Known rows, with every step that occurs
tikil, loru, rodato, matof, geve: 1.53,2.35,2.25,-1.58,-1.01,1.64,-0.73,-1.35,-2.54,-1.00,-3.06,-2.27,-1.10,-0.94,3.62,0.12,0.44,0.95,2.07,-1.59,-2.70
dabofi, loru, rodato, matof, tikil: 0.03,-1.23,2.83,-2.35,1.54,2.39,0.55,-1.04,-0.23,2.03,-1.70,-1.20,-0.93,-1.71,0.01,1.14,-0.18,0.91,3.36,-2.62,-3.79
geve, matof, dabofi, loru, rodato, dunob: 0.60,-0.98,6.06,0.64,-2.37,0.85,0.06,-2.09,-0.22,0.26,1.10,-0.35,-1.16,0.04,1.32,-2.22,1.37,2.45,1.65,-2.68,-1.76
tikil, loru: 1.15,2.24,1.47,0.17,0.30,-0.82,-0.35,-1.63,-2.86,-0.03,-0.57,-2.52,-0.33,-0.83,0.10,-0.41,1.53,0.58,0.67,-1.42,-1.69
geve, matof, tikil, loru: 2.57,2.87,3.45,-0.07,0.14,-0.57,-0.12,-1.11,-1.35,-0.82,-0.81,-0.72,1.06,-1.25,-2.27,-0.93,1.33,0.41,0.81,-2.45,-3.19
dunob, dabofi, loru: -0.64,-1.12,2.05,-0.18,1.36,0.66,1.49,-1.16,-2.17,3.41,2.07,-0.91,-0.12,-0.60,0.83,-0.68,-0.41,1.25,0.28,-3.08,-1.90
geve, matof: 1.98,2.69,2.95,0.70,-0.55,-0.40,-0.40,-1.14,-2.27,1.06,1.03,-1.02,0.23,0.50,-1.62,-1.05,0.33,-0.17,0.43,-1.38,-2.51
dunob, dabofi, loru, rodato, matof, tikil: -0.99,-2.56,2.70,-3.12,1.77,2.48,1.85,-0.34,-0.46,3.41,-0.81,-0.53,-0.30,-1.55,0.87,0.53,-0.95,1.89,2.41,-3.27,-3.93
geve, loru, rodato: 0.13,-0.77,0.57,-1.59,0.60,1.25,-0.38,-0.93,-2.55,1.01,-0.12,-2.48,-1.40,-0.23,1.30,1.81,1.30,0.43,0.43,-1.83,-1.88
rodato, matof: 0.70,1.42,1.26,-0.59,0.29,0.29,-0.76,-1.56,-2.12,2.20,-0.32,-2.61,-0.73,0.16,0.01,0.24,0.07,-0.82,2.00,-0.74,-3.10
matof, tikil, loru: 1.82,1.27,2.43,-0.77,1.26,-0.47,0.31,-1.58,-2.02,-0.74,-0.68,-1.62,0.34,-1.78,-1.39,0.27,1.55,0.02,1.18,-2.18,-2.51
geve, matof, dabofi, loru: 1.62,0.59,4.12,1.33,-0.48,0.57,-0.80,-2.79,-0.29,1.57,1.85,-0.39,-0.35,0.31,-0.45,-1.78,1.00,1.56,2.13,-2.43,-2.57
rodato, dunob, dabofi, loru: -1.21,-1.70,3.48,0.31,-0.24,-0.10,1.96,-1.11,-2.12,2.58,2.39,-0.86,-0.40,-0.65,1.51,-1.57,0.16,0.57,-0.69,-3.62,-1.23
dabofi, loru, rodato, matof, geve: 0.68,0.53,2.91,-1.32,-0.18,3.02,-0.14,-1.59,-1.65,1.21,-1.45,-1.02,-1.51,-0.87,3.54,0.43,-0.42,0.71,2.77,-2.52,-2.87
geve, dunob, tikil: 0.93,3.39,1.79,0.81,-0.62,-0.25,-2.36,-2.36,-1.99,1.89,-0.82,-2.28,-0.45,-1.55,-1.72,0.85,0.84,1.16,1.43,0.37,-3.17
tikil, loru, rodato: 0.66,1.51,1.86,-1.10,-0.04,0.18,0.17,-0.93,-2.62,-0.43,-1.76,-2.64,-0.85,-1.17,0.99,-0.03,1.37,2.08,1.04,-1.13,-1.51
matof, dabofi, loru, rodato, dunob, tikil: 0.27,-1.99,5.17,0.29,-0.67,0.85,-0.23,-3.76,-0.42,1.26,-0.93,-1.90,-1.53,-1.36,2.07,-1.16,1.32,3.04,1.76,-1.06,-0.79
dunob, tikil, loru, dabofi: 0.68,2.13,1.60,-0.28,0.86,-0.78,-1.13,-2.34,-2.14,-0.73,-2.36,-3.12,1.28,-1.87,2.77,-0.53,2.07,2.06,1.71,0.06,-0.82
loru, rodato: 0.51,0.30,2.16,-1.28,0.37,0.78,0.44,-0.93,-2.81,0.80,-0.04,-2.16,-1.13,-0.54,0.20,0.58,0.58,0.97,1.10,-0.74,-1.72
geve, dunob, dabofi, loru, rodato, matof: -2.06,-0.03,1.66,-1.76,-0.88,2.41,-0.29,0.06,-0.83,3.93,-0.37,-1.13,-1.28,-1.37,1.46,0.79,-0.35,3.24,2.77,-2.59,-4.43
rodato, matof, tikil: 1.28,0.31,2.09,-1.63,1.30,0.63,-0.01,-1.51,-1.34,1.48,-0.52,-1.61,-0.14,-0.76,-1.46,0.94,0.10,-1.44,2.56,-1.42,-3.81
dabofi, loru, rodato, matof: -0.70,-0.11,2.06,-1.30,0.68,2.09,-0.04,-1.05,-0.98,2.78,-1.61,-2.03,-1.52,-0.70,1.59,0.50,-0.09,1.37,3.00,-1.88,-2.87
dabofi, loru, rodato: -0.09,-0.49,2.69,-0.74,0.81,1.43,0.81,-1.21,-1.78,1.73,-0.01,-1.52,-1.31,-1.03,1.02,0.29,0.41,1.73,1.69,-2.05,-1.73
matof, geve, dunob, dabofi: 0.85,1.98,2.42,-0.29,-1.62,0.96,-0.46,-0.87,-3.23,0.83,2.48,-0.10,-0.12,-0.81,0.92,0.37,-0.03,0.52,0.38,-2.25,-3.27
dabofi, loru: 0.26,0.40,2.21,0.57,1.10,0.45,0.25,-1.94,-1.90,2.14,1.04,-1.47,-0.74,-0.62,-0.02,-0.04,0.46,0.19,1.36,-2.26,-1.83

Rows
-0.72,-1.00,4.08,-0.27,-0.64,0.75,1.20,-1.12,-1.96,0.82,0.35,-1.65,-1.62,-1.09,1.75,-0.68,0.84,1.15,0.71,-2.53,-0.90 | dabofi, loru, rodato, dunob
1.19,0.49,2.79,-2.18,0.90,0.47,0.72,-0.79,-1.92,-1.05,-1.86,-1.74,-0.20,-2.18,-0.32,0.54,1.46,1.57,1.51,-1.80,-2.35 | matof, tikil, loru, rodato
1.27,-0.03,3.25,-0.76,-0.94,1.35,-1.05,-2.50,-2.88,-0.57,-1.66,-1.96,-1.44,-1.15,3.83,0.84,1.06,-0.15,-0.77,-1.78,-0.89 | matof, geve, loru, rodato, dunob, tikil
-0.25,-2.45,4.98,-0.06,-1.21,0.78,0.65,-2.57,-0.86,0.40,1.22,-1.34,-1.88,-0.66,1.98,-1.13,1.66,2.15,1.86,-2.27,-1.16 | matof, dabofi, loru, rodato, dunob
0.92,0.99,3.57,0.91,-0.47,-1.24,-0.50,-2.89,-2.55,1.18,-0.56,-2.65,-0.48,-0.92,0.03,-0.85,0.73,-0.25,-0.27,-0.25,-0.83 | rodato, dunob, tikil
-0.25,-1.81,3.95,-2.35,-0.43,-0.13,2.54,-0.10,-2.20,-0.65,-0.56,-1.22,0.14,-2.09,0.98,-0.84,1.14,2.08,-0.52,-3.20,-1.69 | matof, tikil, loru, rodato, dunob, dabofi
0.96,0.50,2.12,-1.51,1.21,-0.47,0.27,-1.02,-1.71,-2.22,-0.36,-1.60,1.56,-1.96,1.10,0.20,2.43,0.73,2.35,-1.95,-1.93 | matof, tikil, loru, dabofi
0.67,0.46,0.35,-1.61,0.01,1.79,-1.78,-1.43,-2.24,-0.62,-0.04,-1.81,0.13,-0.04,5.32,1.71,1.35,-1.50,2.26,-2.34,-2.62 | rodato, matof, geve, loru, dabofi
-0.27,1.53,2.16,-0.31,-1.27,2.43,-0.98,-1.18,-1.64,2.88,0.79,0.01,-0.66,-1.08,2.38,0.40,-0.59,0.94,2.29,-3.52,-4.40 | rodato, matof, geve, dunob, dabofi, loru
-0.01,-0.35,3.69,-0.95,-1.14,-0.13,0.93,-0.91,-2.92,-0.13,0.46,-2.19,-1.41,-0.52,0.83,-0.24,0.96,0.35,0.12,-1.14,-0.96 | loru, rodato, dunob
-1.02,-1.88,3.33,-1.58,-0.96,0.04,2.08,0.02,-3.10,1.28,1.39,-1.61,-0.70,-0.41,1.66,-0.87,0.15,1.35,-0.79,-1.88,-1.12 | loru, rodato, dunob, dabofi
1.45,2.85,1.83,0.59,0.80,-0.84,-1.30,-2.91,-2.37,0.77,-2.71,-3.16,0.10,-1.75,0.14,-0.47,1.12,1.46,0.63,-0.13,-1.43 | dunob, tikil, loru
-1.41,-2.76,1.87,-1.78,-0.76,0.68,1.32,0.00,-2.79,1.50,1.35,-2.00,-1.12,-0.22,2.67,0.45,0.99,0.85,-1.59,-3.08,-1.23 | geve, loru, rodato, dunob, dabofi
1.00,-1.05,3.08,0.68,0.61,0.62,-0.35,-3.35,-0.88,1.63,1.95,-1.15,-0.92,-0.21,0.46,-0.55,1.37,1.17,2.45,-2.05,-1.91 | matof, dabofi, loru
0.12,1.45,2.97,0.24,-0.75,-1.55,-0.82,-2.33,-2.16,-1.57,-2.13,-3.17,0.98,-1.88,3.57,-1.51,2.46,1.66,0.80,-0.42,-0.09 | rodato, dunob, tikil, loru, dabofi
0.87,0.29,2.35,-1.39,-0.83,0.90,-1.14,-2.19,-0.87,0.09,-2.21,-2.92,-1.26,-0.46,2.14,-0.21,1.69,2.88,3.52,-0.65,-2.86 | tikil, loru, rodato, matof, dabofi
-0.33,-1.04,3.06,-0.29,-0.73,-0.87,1.50,-0.81,-3.16,1.60,2.46,-1.46,-0.12,-0.09,0.81,-1.33,0.22,-0.15,-1.22,-2.13,-1.17 | rodato, dunob, dabofi
1.24,0.89,2.45,-1.23,-0.22,0.90,-2.09,-3.38,-0.38,1.03,-4.39,-3.53,-0.89,-1.29,2.12,-0.33,1.32,3.75,3.41,0.66,-2.65 | dunob, tikil, loru, rodato, matof, dabofi
0.64,-0.30,4.30,-1.60,-0.62,-0.38,1.23,-0.78,-2.03,-1.91,-1.56,-1.81,-0.55,-2.10,0.21,-0.34,1.95,1.02,0.54,-2.39,-1.61 | matof, tikil, loru, rodato, dunob
0.55,-0.76,2.53,0.07,0.28,1.22,-1.00,-3.24,-0.08,2.79,0.42,-1.68,-1.23,-0.07,1.05,-0.30,0.81,0.88,3.78,-1.79,-3.16 | rodato, matof, dabofi, loru
0.49,-1.81,3.58,-0.57,0.40,1.66,0.22,-2.56,-0.76,1.24,0.85,-1.26,-1.50,-0.60,1.30,-0.05,1.24,2.74,2.82,-1.77,-1.94 | matof, dabofi, loru, rodato
-1.18,-1.81,2.42,-1.38,0.92,1.60,2.04,-0.49,-2.00,3.08,0.88,-0.98,-0.68,-0.98,1.60,-0.26,-0.42,2.75,0.65,-2.78,-1.96 | dunob, dabofi, loru, rodato
-0.36,-0.97,2.78,-2.05,0.15,3.23,1.01,-0.75,-2.01,2.51,-0.45,-0.51,-0.92,-0.74,4.18,-0.05,-1.38,1.61,1.70,-3.25,-3.00 | dunob, dabofi, loru, rodato, matof, geve
1.17,0.17,0.95,-1.02,0.31,1.25,-1.07,-1.43,-3.05,-1.70,1.54,-1.32,0.29,-0.19,4.65,1.54,1.86,-1.23,1.05,-2.62,-1.47 | matof, geve, loru, dabofi
1.57,1.33,5.35,-1.02,-1.68,-0.33,0.77,-0.33,-1.31,-2.14,-1.62,-0.86,0.21,-1.56,-0.40,-1.68,1.64,1.35,0.20,-2.77,-2.31 | geve, matof, tikil, loru, rodato, dunob
-1.65,-1.70,1.74,-2.04,0.77,2.24,1.19,-0.33,-1.21,4.10,-0.60,-1.62,-0.91,-0.74,2.28,0.02,-0.89,2.39,1.97,-2.55,-2.94 | dunob, dabofi, loru, rodato, matof
1.07,4.57,1.64,1.01,-0.86,-0.64,-2.78,-2.43,-1.91,0.67,-2.63,-2.79,-0.26,-2.22,-0.76,0.31,1.76,2.39,1.51,-0.01,-2.79 | geve, dunob, tikil, loru
1.01,2.15,3.36,1.23,-0.68,-1.71,-0.84,-2.84,-2.45,-0.14,-2.25,-3.09,-0.22,-1.65,0.88,-1.51,1.66,0.95,-0.18,-0.67,-0.58 | rodato, dunob, tikil, loru
1.02,2.00,2.15,-0.72,0.58,0.16,-0.77,-2.13,-2.25,0.44,-3.80,-3.28,-0.53,-1.98,1.11,-0.10,0.95,3.12,0.97,0.21,-1.31 | dunob, tikil, loru, rodato
0.16,0.72,3.38,-0.62,-1.44,-0.67,0.75,-0.92,-2.74,-1.25,-1.36,-2.72,-1.23,-1.16,1.78,-0.91,1.85,1.55,0.07,-1.59,-0.82 | tikil, loru, rodato, dunob
-0.01,1.35,2.13,-2.16,-2.16,2.53,-0.63,-0.13,-2.39,1.58,-0.21,-0.73,-0.97,-0.77,2.74,1.04,-0.59,1.63,1.98,-1.84,-4.48 | loru, rodato, matof, geve, dunob, dabofi
